Known rows, with every step that occurs
tesizep/tinis/nule/goga/gogel: [-0.38  1.47 -0.27 -0.77 -1.55 -0.92 -1.23  0.17  1.24  0.06 -0.49  1.74
 -1.48  1.54  0.00  0.66 -0.02 -0.10  1.67 -0.11  0.88]
duvi/gogel/tinis: [-0.69  1.24 -0.69 -0.29  0.06  1.00 -2.91  0.75  2.88 -1.25 -0.37  1.95
  0.06  1.31  1.53  0.56  1.89 -0.29  1.80 -1.02  0.85]
nule/tinis: [-1.34  4.76 -0.44  0.19 -0.59  1.30 -1.38  0.83  2.43 -0.25 -0.72  0.95
 -0.51  0.70  0.93  0.22 -0.16 -0.64  1.92 -0.41  0.69]
tesizep/tinis: [-1.38  0.80 -0.46  0.19 -0.20  0.17 -1.61  0.01  2.29 -1.21 -0.46  2.33
 -1.52  0.85  1.29  1.03  0.27 -0.25  1.47 -0.65  1.02]
gogel/goga/tesizep: [-0.71  2.20  0.29 -0.11 -1.05  0.87  0.40  0.37  1.22 -0.56 -0.57  1.34
  1.05  0.85  1.17  0.62  0.42 -0.32  1.19 -0.82  1.34]
bebof/goga/nule/tinis: [ 0.56  5.62 -0.33 -0.34 -0.09  0.54 -0.93  0.67  1.37 -0.39 -0.61  0.93
  0.42  1.09  0.79  0.47  0.61 -0.19  1.75  0.27  0.85]
tesizep/tinis/nule: [-1.43  0.10 -0.84 -0.40 -0.75 -0.57 -0.02  0.53  0.30 -0.85 -0.71  1.59
 -1.38  1.04  1.12  1.39  1.17  0.09  1.23 -1.09  1.00]
tinis/nule/goga/gogel: [-0.28  2.64 -0.22 -0.66 -1.50 -0.86 -0.87  0.67  1.03  0.30 -0.71  1.47
 -0.61  1.37 -0.29  0.50 -0.14 -0.24  1.62 -0.40  0.97]
gogel/tinis: [-1.04  1.11 -0.86  0.07 -0.44  0.89 -1.04  0.53  2.25 -0.66 -0.51  2.25
 -0.06  0.95  0.76  0.83  1.01 -0.59  1.72 -1.29  0.83]
goga/nule/tinis: [-0.54  5.16 -0.23 -0.15 -0.29  0.63  0.36  1.02  2.04 -0.06 -0.70  1.06
 -0.31  0.93  0.52  0.61  0.20 -0.31  1.34  0.14  0.62]
duvi/bebof: [-0.75  2.37  0.15  0.25 -0.30  0.52 -2.30  1.13  2.15 -0.64 -0.85  1.05
  3.41  0.83  1.73 -0.06  0.65 -0.38  0.95 -1.70  1.46]
nule/goga/tesizep: [-0.86  2.44  0.17 -0.11 -0.99  1.05 -0.71  0.57  2.00 -0.44 -0.52  1.52
  1.03  0.66 -0.64  0.39 -0.51 -0.41  1.40 -0.07  1.21]
gogel/tinis/nule/goga: [-0.99  1.12 -0.77 -0.54 -1.12  0.36 -1.39  0.66  1.15 -0.15 -0.45  1.36
 -0.74  0.99 -0.34  0.47  1.07 -0.68  1.89 -0.59  0.72]
bebof/duvi/gogel/goga/tesizep/tinis/nule: [-0.24 -0.04 -0.03 -1.01 -0.82  0.02 -0.50  0.14 -0.46 -1.10 -0.36  1.56
 -0.65  1.56  1.52  1.59  2.21  0.59  1.11 -0.54  1.13]
bebof/goga/gogel/tinis/nule: [ 0.26  0.77 -1.05 -0.98 -1.23 -0.70 -0.37  0.48 -0.36 -0.29 -0.68  1.57
  0.21  1.71  0.83  1.07  1.78  0.13  1.75 -1.25  1.02]
gogel/goga/tesizep/tinis: [-1.11  0.10  0.06 -0.22 -0.96  0.67 -0.61 -0.49  1.67 -1.05 -0.22  1.98
 -0.82  1.12  1.62  0.92  0.53 -0.08  1.34 -0.30  1.11]
goga/nule/tinis/tesizep: [-1.18  2.74 -0.32 -0.58 -0.85  0.45  1.64 -0.01  1.13 -0.01 -0.86  0.21
 -2.07  1.09  0.72  0.01 -0.37 -0.44  0.91  0.59  0.86]
duvi/bebof/goga/tesizep/tinis/nule: [-0.26 -0.43 -0.36 -0.87 -1.05 -0.18 -0.88  0.20 -0.29 -1.04 -0.59  1.03
  1.60  1.43  1.51  0.95  1.63  0.53  1.12 -0.94  1.39]

Rows
[-1.25  0.34 -0.03 -0.23 -0.93  0.79 -1.45 -0.33  2.28 -0.97 -0.18  2.10
 -0.86  0.97  0.21  0.77 -0.20 -0.15  1.47  0.29  0.99]
nule/goga/tesizep/tinis
[-0.39  5.07  0.02 -0.25 -0.55  0.72  0.24  0.66  1.73  0.08 -0.55  0.79
 -0.76  1.04  1.29  0.41  0.70 -0.49  1.49  0.14  0.63]
gogel/goga/nule/tinis
[-1.34 -0.46 -0.58 -0.61 -1.14 -0.24  0.90  0.39  0.10 -0.83 -0.67  1.51
 -0.65  1.13  0.81  1.51  0.96  0.37  1.00 -0.82  1.10]
goga/tesizep/tinis/nule
[-0.64  0.39 -1.00 -0.77 -1.37 -0.56  0.69  0.73  0.22 -0.02 -0.75  1.69
 -0.38  1.55  0.62  1.21  1.42  0.05  1.41 -1.36  0.87]
goga/gogel/tinis/nule
[-1.24  0.91 -0.54 -0.48 -0.99 -0.10 -1.77  0.34  1.17 -0.50 -0.41  1.39
 -1.69  0.92  0.02  0.64  0.64 -0.44  1.77 -0.19  0.83]
tesizep/tinis/nule/goga
[-0.95 -0.24 -0.57 -0.88 -1.58  0.24 -0.08 -0.73  1.54  0.04 -0.51  1.20
 -2.27  1.55  0.28 -0.19 -0.22 -0.68  1.46  0.09  0.88]
nule/goga/gogel/tinis/tesizep
[ 1.31  4.10 -0.23 -0.29  0.53 -0.76 -0.23  0.86  0.59 -0.90 -0.73  1.73
  1.33  0.96  0.60  1.09  1.03  0.05  1.19 -0.40  1.39]
bebof/goga/nule
[ 0.57  5.58  0.37 -0.57 -0.05  0.91 -1.07  0.72  1.39 -0.31 -0.38  1.05
 -0.36  1.40  1.38  0.61  1.52 -0.11  1.47  0.44  0.66]
bebof/duvi/gogel/goga/nule/tinis
[-0.42 -0.07 -0.66 -0.80 -0.99 -0.35 -0.11  0.11 -0.47 -1.09 -0.59  1.43
 -0.04  1.28  1.03  1.38  1.32  0.48  1.34 -0.71  1.26]
bebof/goga/tesizep/tinis/nule
[-0.95  2.75 -0.16 -0.72 -1.03  0.51  1.51 -0.28  0.81  0.09 -0.71 -0.02
 -2.35  1.19  1.31 -0.19  0.06 -0.61  1.04  0.58  0.83]
gogel/goga/nule/tinis/tesizep
[-0.76  2.75 -0.04 -0.93 -0.72  0.61  0.28 -0.12  1.36 -0.28 -0.62 -0.21
 -2.25  1.43  1.79 -0.39  0.60 -0.42  1.08  0.70  0.84]
duvi/gogel/goga/nule/tinis/tesizep
[-0.90  0.65 -0.30 -0.68 -1.49  0.84  0.17  0.52  0.93 -0.24 -0.47  1.36
  0.60  1.06 -0.63  0.71  0.59 -0.19  1.44 -0.30  0.98]
gogel/tinis/nule/goga/tesizep
[-0.16  3.44  0.01 -0.31 -1.14 -0.40 -1.76  0.48  2.27  0.14 -0.59  1.85
 -0.44  1.20 -0.25  0.25 -0.71 -0.52  1.74 -0.24  1.01]
nule/goga/gogel
[ 1.35  3.40  0.09 -0.48 -0.71 -0.63 -3.08  0.41  1.23 -0.49 -0.72  1.36
  2.99  1.64  1.53  0.00  0.44  0.07  1.61 -1.08  1.61]
duvi/bebof/goga/gogel
[ 0.33  2.67  0.68 -0.47 -0.44  1.13 -1.12  0.43  1.01 -1.02 -0.39  1.54
  1.32  1.24  1.40  0.78  1.36  0.12  1.21 -0.48  1.38]
bebof/duvi/gogel/goga/tesizep
[-0.95 -0.38 -0.26 -0.92 -1.02 -0.10 -0.39  0.26  0.30 -1.11 -0.44  1.15
 -0.83  1.49  1.87  1.13  1.94  0.40  1.18 -0.66  1.09]
duvi/gogel/goga/tesizep/tinis/nule
